Each row was made from one walk, in order. Every step used is in the known rows, and no mark comes twice. Write each row's walk.
Known rows:
tanez-situn-tobe-vofige-pegob: [  6  -6 -15   4   7 -56  13  -4  10  -4 -18   4  -9  -1  -2   9   3 -19
   2  26  -3 -12  21 -43  -5   2 -20   2   0  25   8   2   4  -8   4 -10
   5  10   6   2 -16]
pinale-situn-tobe-zurev: [ 24  20 -10   0  -5 -25 -19  -5   8   6  -7   1   0 -19  -4  -4   7  12
  20  16 -20 -12  14 -10  -1   8  -2 -16  16   5  25   9   6 -27  -2  -1
  10  12  15  -7  -5]
bese-kugur-pinale-situn-tobe: [-18  21  22   2  -2   8  -7  -3  -4  17  15 -16   2 -16   7 -10  -7  19
  -7   1 -10  -7   8 -21  -1   6  -5  -9   5  18  19  -4  18 -23  -1   3
 -31  -1  21   3  11]
situn-tobe-vofige-pegob-misat: [  1 -15 -26  -1   3 -32  -4  -6  15   6 -37   1 -20  -9  -8  -2   8  19
  20  13 -11 -17  14 -25   1  -4 -21 -12   3  15 -29   1   2 -14   3 -14
 -19  -2   7   1 -23]
misat-pegob-vofige-tobe-zurev: [ 10   5 -31  -2   2 -61  -1  -2   2  -6 -28  16  -1  19 -12  -8   3  36
 -16  10 -20 -28   2   3  -1 -11 -27 -11  -9   9  -8 -19   1 -10   4 -15
 -19  -5  -5 -12  -7]
pegob-vofige-tobe-situn: [-15  11 -45   6  -1 -36   3   0   8 -11 -35  18 -12  22  -4   3 -11  26
 -15 -14  -9 -11   8  -5 -11  -1 -10  -4   2   6 -21 -13   1 -13   4 -15
  12   5 -17   5  -8]
tobe-vofige-pegob-misat: [ -9 -21 -16  -1   9 -16   1   0  16  -1 -22  18  -8   9  -9   8  14   2
  13  -3 -14 -15  15 -19  -3 -16 -23  -3  -3  24 -22 -11  -8  -1   1 -17
 -10 -13   1   2 -32]
kugur-pinale-zurev: [-20   8   0   2   0   6   8   5   1  33   7   0  18   7   0  -6  -8   6
 -13  -6   8  11   4  -3  -1  22 -27  -7   3   6  -1  -3  -1 -26  -4   7
   0 -10  22 -19  -8]
misat-pegob: [  7   3  14  -6  10 -33   1  -5  -9  -5  -3   5   5   4  -3  -5   3  13
   1  25  -4 -20  -1   4   2 -11 -15  -5  -7  11  14 -12  -4   3   4  -4
 -17   0  14 -10  10]
gefal-zurev-pinale: [  8  19  -4  -6   2   5  -2  -5   0  31   3  -3   5   1   2 -14  -3   6
 -16 -18  12   5  -4 -28   4  12 -19 -10   4  -7  -3   4   3   4  -1  -4
  -7  -2  21 -13 -28]
pinale-situn-tobe-vofige-pegob: [ 16   3  -5   1   0 -24  -5  -5   7  -6 -14  10 -11 -11  -1   0   9   8
  24  20 -14 -16  19 -35  -2   4 -18 -11   5  19  22   1   2 -17  -1  -6
  18   5  21  -2 -15]
gefal-zurev-foser: [ 15   0  -7   3   1  -3  12  -3   1   0 -13  13   5  -5  -3 -11   4  -7
 -16 -26 -10  18  -5 -28   5  22 -10 -11  -8 -18 -23   6  12  18  -3  -2
 -38   9   2  -9  -4]
tuzu-situn-tobe-zurev-gefal: [ 12  12 -25   1   7 -54   4  -7  15   8 -31 -11   7   0   8  14   1  20
  24  18 -20 -11   9  19   2   0 -14 -19   8   7  24  14  15 -21  -1  -5
 -13  27   3  -9  -9]
kugur-pinale-situn: [-42  22  11   2   4  14  -2   3  -4  19  12  19   0  -8   8  -4  -7  11
   6   3   4  -3   6  -7  -2   5  -6  -2   5  23  19  -8   0 -29  -1   6
   8  -1  35 -10   1]
pinale-zurev: [ 36   0  -2   0  -3  -9   7  -1   4  11   6 -11  24   6  -8  -4   2 -12
  -4  -8   3  11   7  -6  -2  26 -25  -8   5  -7   3   3   0 -10  -4   4
  16  -8   0 -15  -9]
pinale-situn-tobe: [ 13  19   0   0  -2 -14  -8  -6  -2   0  -3   3 -12 -25   1  -6   1   5
  30  16  -2  -9  11 -16  -1  11   0  -9  11  11  24   6   8 -25   1   1
  17  11  21  -5   2]
misat-pegob-vofige-tobe-totig: [ -7  -2 -12  -5   5 -45   4  -6  -7 -14 -26  27 -15  18  -7  -2  -4  35
  -5   3 -13 -34  -4  -2  -3 -10 -21  -9 -13  10 -12 -22  -2 -12   6 -14
 -23  -1   5 -12  -4]
vofige-tobe-zurev-foser: [-16 -21 -45   6 -16 -35 -10   8  16 -10 -15  10 -10   4 -15  -5  -4  17
 -14 -13 -30   3  -1 -14   2  13  -5 -12  -6 -11 -24   4  14  -5   0 -10
 -26   6  -6  -5 -27]
misat-pegob-vofige-tobe-zurev-pinale-kugur: [ 32   5 -28  -3   3 -69  -3  -2   1   3 -13  13 -13   9 -10  -3   1  36
 -29   4 -18 -31   5  -9  -1  -9 -41  -9  -6  13  -2 -14   2 -15   2 -16
 -23 -12   5 -24 -16]
kugur-pinale-situn-tobe-zurev: [-32  24  -7   2  -1  -7 -14   1   4  29  -5  11   0 -13   2  -7  -5  25
   6  13 -10  -8  10  -7   0   9  -9 -12  12  15  16   1   4 -40  -2   4
  -4   5  34 -11  -3]
kugur-pinale-zurev-tobe: [-19   4  -4   6   1  -2   4   6  -2  32  -6   1  12   7   5  -5 -14  13
 -20  -9   5  21   1 -23   1  35 -26  -8   7   8 -19   0   7 -37  -1   5
  -2  -1  15 -30 -16]
tanez-situn: [ -2   7   0   3   8 -29  15  -1  -2  -6   5   5   2  -3   1  10  -3 -32
   0   8   8   1   9 -19  -6   3   0  10   0  21  14  -1   3  -5   4  -1
  12  10   4  -1   1]
gefal-zurev-pinale-situn-tobe-vofige-pegob-misat: [  8  18 -16  -7   7 -13  -8  -9   7  32 -14   7  -8 -14  -5 -15   8  13
  14 -11   4 -10  12 -48   2  10 -32 -17   9  16  -5   0   5 -15   0 -14
  -2  -2  36 -14 -45]
bana-zurev-gefal: [ 23 -12  -1   7   1 -17   1   8   1   0 -10 -17   2  13  -3  11  -7  -8
  10  -1  -2  10   1  29   4  11 -27  -9   0  -6   7   5   2   8  -5  -1
 -33   2  10   7  -7]
kugur-pinale: [-50   8   1   2   3  13   1   5  -2  24   2  10   0   3   6  -4 -10  16
  -9   1   6   2  -2   1   1   2  -8   0   0  11  -4  -5  -1 -18   0   5
 -11  -4  20  -5  -1]
situn-tobe: [  8   2 -13   0  -4 -18  -5  -5   2   7 -18 -12 -13 -14  -1  -8  -2  15
  10  15   1  -5   3  -8   4   8  -3 -10   5  -5  -9  10   8 -12   2  -1
 -10   9   4  -1   2]
misat-pegob-vofige: [ 22  15  -6  -3  13 -45  13  -7  -8  -4 -19  16   4  14  -3   0   5  24
  -5  12 -12 -25   1   6  -1 -16 -25  -3 -11  16  -3 -19  -4  -4   4  -8
 -14  -9   1 -12  11]
tuzu-situn: [-14  12  -8  -1  11 -27  24  -5   7  -5  -8  -2  11  -3  16   8  -3   0
  21  -2  -5  -8  11  14  -1  -3   1  -9   1  19  22   4   7  -8   0  -3
  12  14   2  -7   1]
tobe-totig: [-17 -11  19  -5   1  13  -6  -4  -3  -5  -3  22  -8   7   0  15  -5   7
   8 -13 -14 -16  -9  -1  -4  -5   8  -4   5  -6  -5  -1  -9  -8  -2  -2
 -19   5  11  -3  -4]
gefal-zurev: [  9   2   0  -3  -2   8  -3  -4   1  10 -11   2  10  -1   0 -21   4  -9
 -19 -14  11   7  -1 -15   2  15 -10 -12   2 -19  -1   0   2   9  -2  -2
 -17   9  -2  -2  -6]
gefal-zurev-tobe-vofige-pegob-misat: [  8 -13 -16   1   5 -11  -7  -3   8  10 -42  14  -5   3   0 -12   8   2
 -15 -23  -1   9   4 -51   3  22 -21 -16   5   1 -39  -4   7  -7   2 -17
 -31  13  -6 -17 -37]
vofige-pegob-misat: [-18 -21 -13  -5   9  -7  -8   3   7   8 -15 -15 -14  -5 -17  -8   7   4
  21 -12  -6 -11   1  -7  -3  -7 -17  -2  -4  18 -21 -10  -1 -14   5 -14
   1  -8  16   7 -22]

Write each row's walk:
[-40  -8 -27   3  -6 -28 -16   4   8 -15 -18   6 -14   9  -5  -5 -16  15
  -6   2   0  -6   5 -10  -8   7   2  -8   7   0   1  -5  -1  -6   4 -12
   8  18  -2   8 -11] | vofige-tobe-situn
[ 18  16  -9  -5   3 -13  -7  -7   7  26  -8   1  -2  -3   0 -15   5  12
  -3  -2   1  -8  10 -54   2  13 -36 -17   5   7  12   3   3  -7  -2 -10
   7  -1  36 -12 -42] | gefal-zurev-pinale-situn-tobe-vofige-pegob
[ 15  -3  -5   2  -2   0  -9  -3  -3   8 -26   1   1  -1   7 -18  -2   0
 -27 -18   7  19  -4 -39   5  33  -7 -14   7 -15 -21   4  12  -6   2  -5
 -22  22  -7 -18 -16] | gefal-zurev-tobe
[ -6   1 -45   4  -6 -24   9   1   4  -7 -28  13 -19  15  -4  -4  -6  22
 -14 -19  -2  -8   3  -8  -4   4 -13  -2  -8   1 -30 -12   7 -12   5 -12
   7  -5 -19   1 -15] | pegob-vofige-tobe
[ -3  -5 -22   2  11 -55  13  -6  11   1 -25   7 -15 -13  -7   8   5 -18
  19  16   2 -14  21 -36  -5  -2 -17   0   4  34 -10   0   6 -18   7 -14
  -5   8  10  -1 -19] | tanez-situn-tobe-vofige-pegob-misat
[  1  14 -58   3  -8 -36  -2   3  14  13 -22  10 -10  21  -9   1  -6  37
 -23 -19 -18 -12   3 -10  -3  -2 -22  -6  -1   4 -30  -6   6 -19   2 -16
   5 -11 -10  -9 -35] | pegob-vofige-tobe-zurev-pinale
[ 12  23 -29  -4   5 -61  -3  -4   0   4 -13  19  -5  13  -9  -4   1  41
  -6   9 -20 -32   5  -9  -1 -11 -33 -10  -6  23   6 -18   2 -20   5 -16
   1  -9  17 -22 -21] | misat-pegob-vofige-tobe-zurev-pinale-situn
[  1   4 -23  -2   4 -53   8  -4  -6 -12 -25  16 -10  16  -7  -9  -1  30
 -10   9  -6 -26   1  -3   0  -9 -25  -6 -15  12 -10 -21   1  -7   7 -13
 -14  -4  -1 -11  -1] | misat-pegob-vofige-tobe
[  6 -14 -37   0 -16 -35 -23   7  14  11   3  -5 -20  -3  -9  -5  -7  19
 -30 -10 -11  -7   4 -19   0   9 -19 -10   5  -4  -1   4   9 -17  -2 -12
 -11  -3   4 -14 -40] | vofige-tobe-zurev-pinale-kugur
[-24  14  -5   7   5 -11   0   5   1  29 -12   5  18  13   5   0 -17  18
 -20  -6  -1  19   6 -20  -5  32 -24  -9  16  11 -13  -1   1 -39  -2   3
   0   7  18 -27 -11] | kugur-pinale-zurev-tobe-situn
[ 35   6  -7   6   3 -30  -2   0   3   7 -19  -4  22  12   0   6  -8   2
 -13  -7  -9  22   9 -25  -7  38 -20 -12  20   1  -9   6   3 -25  -1  -3
  16  15  -5 -27 -14] | pinale-zurev-tobe-situn
[  1 -18   1   7  -4 -13   1   8  -1  -3 -22  -5  -6   3   4   5 -18  -1
   1 -22 -19   7   1  -5   3  25  -4 -17  11  -2 -31   9   2 -14  -3  -6
 -37  10  11  -9 -12] | bana-zurev-tobe-totig
[ 19  30 -15  -3  -1 -18 -18   1  11  28  13   2  14   1  -6   8   3  20
   0   1 -28 -10   7  -7   0  -6 -13  -7  16  13  20   6  -1 -20  -5  -4
  16  -8  27 -18 -32] | tobe-zurev-pinale-situn
[ 22   3 -27   0  -9 -33 -17  -3  13  14 -24 -13   1  -7  -8  -7   4  22
  -1  16 -21  -8   7   0   3   5  -5 -16  12 -12  -7  13   7 -17  -2  -3
 -18   9   0  -3  -8] | situn-tobe-zurev
[  6   9 -13   2   0 -16   9   8   4  22   9 -24   5  -1   0  -2 -15   2
   5 -13  -4   1   8   8   5   7 -21  -9   6  10 -10  10  -2   1  -4  -4
 -10 -17  33  -2 -22] | bana-zurev-pinale
[  3   3 -54   4 -10 -34  -1   3  14  -1 -31  13  -8  20  -9  -3  -1  26
 -23 -17 -19 -11   5  -3  -4   0 -16  -8  -3  -3 -29  -9   5 -15   1 -14
  -2  -5 -24  -1 -21] | pegob-vofige-tobe-zurev
[  8   8  -6   4   3 -12 -14  -3   1   6 -36   6   7   7   7 -11  -6   6
 -28 -13   0  18   1 -36  -2  28  -4 -15  17 -11 -13   3   6  -5   1  -9
 -16  31  -7 -13 -10] | gefal-zurev-tobe-situn
[ 19  -1 -26  -1   6 -63  -8  -3  -1  -7 -31  17  -5  30 -12   4   4  38
 -12  17 -18 -25  -5   8   0 -11 -38  -9 -12   5  -2 -20   4  -9   5 -15
 -25   1  -5 -13 -12] | misat-pegob-vofige-tobe-zurev-gefal
[ 40   9   0  -4   0  -4  -6  -4   0  27  10  -4  -6 -14   2 -12   1  -3
 -33 -22  14   4   1 -32   3  18 -28  -9   7 -10   4   6   5   3  -5  -4
 -19  -3  14 -19 -21] | gefal-zurev-pinale-kugur
[-28  21 -13   6   1 -13  -5   2   5  23  -6  20  -2 -15   1  -2  -5  27
   8   6 -23  -1   7 -15   2  12  -9 -11   6  16   1   4  11 -35  -3   4
 -14   5  36 -16  -3] | kugur-pinale-situn-tobe-zurev-foser
[ 10  36  -7  -4   4 -15  -5  -6  -3  25  14  -5 -14 -19   3   2  -7  23
  26   8   1 -11   5 -28   2   4 -13  -5  12  24  16   9   7 -27   2  -2
  25  -4  45 -18 -26] | zurev-pinale-situn-tobe
[-19 -19 -38   1 -18 -26 -20   7  16  -2 -15  -1  -8   7 -12 -12  -4  16
 -18  -2 -13  -6   2  -5   0   8  -2 -13   1 -13  -6   0   6 -10   1 -11
  -8   6 -10   0 -28] | vofige-tobe-zurev
[  3 -23 -23   9   3 -31   6   9  11   1 -36  -6  -7   1  -2  -1  -5  -2
   6 -19 -18   7  16 -15   4  18 -23 -15   7  18 -44   2   2 -10  -1 -16
 -35  -3   5  -6 -31] | bana-zurev-tobe-vofige-pegob-misat
[-20  -6 -43  -1 -15 -27 -21   7  14  14  -2  -4 -10   8 -11  -9  -9  27
 -17  -5 -12  -8  -1 -15   1   7 -12 -11   3  -3  -9   2   6 -14   2 -12
  -1  -2   9  -9 -47] | vofige-tobe-zurev-pinale
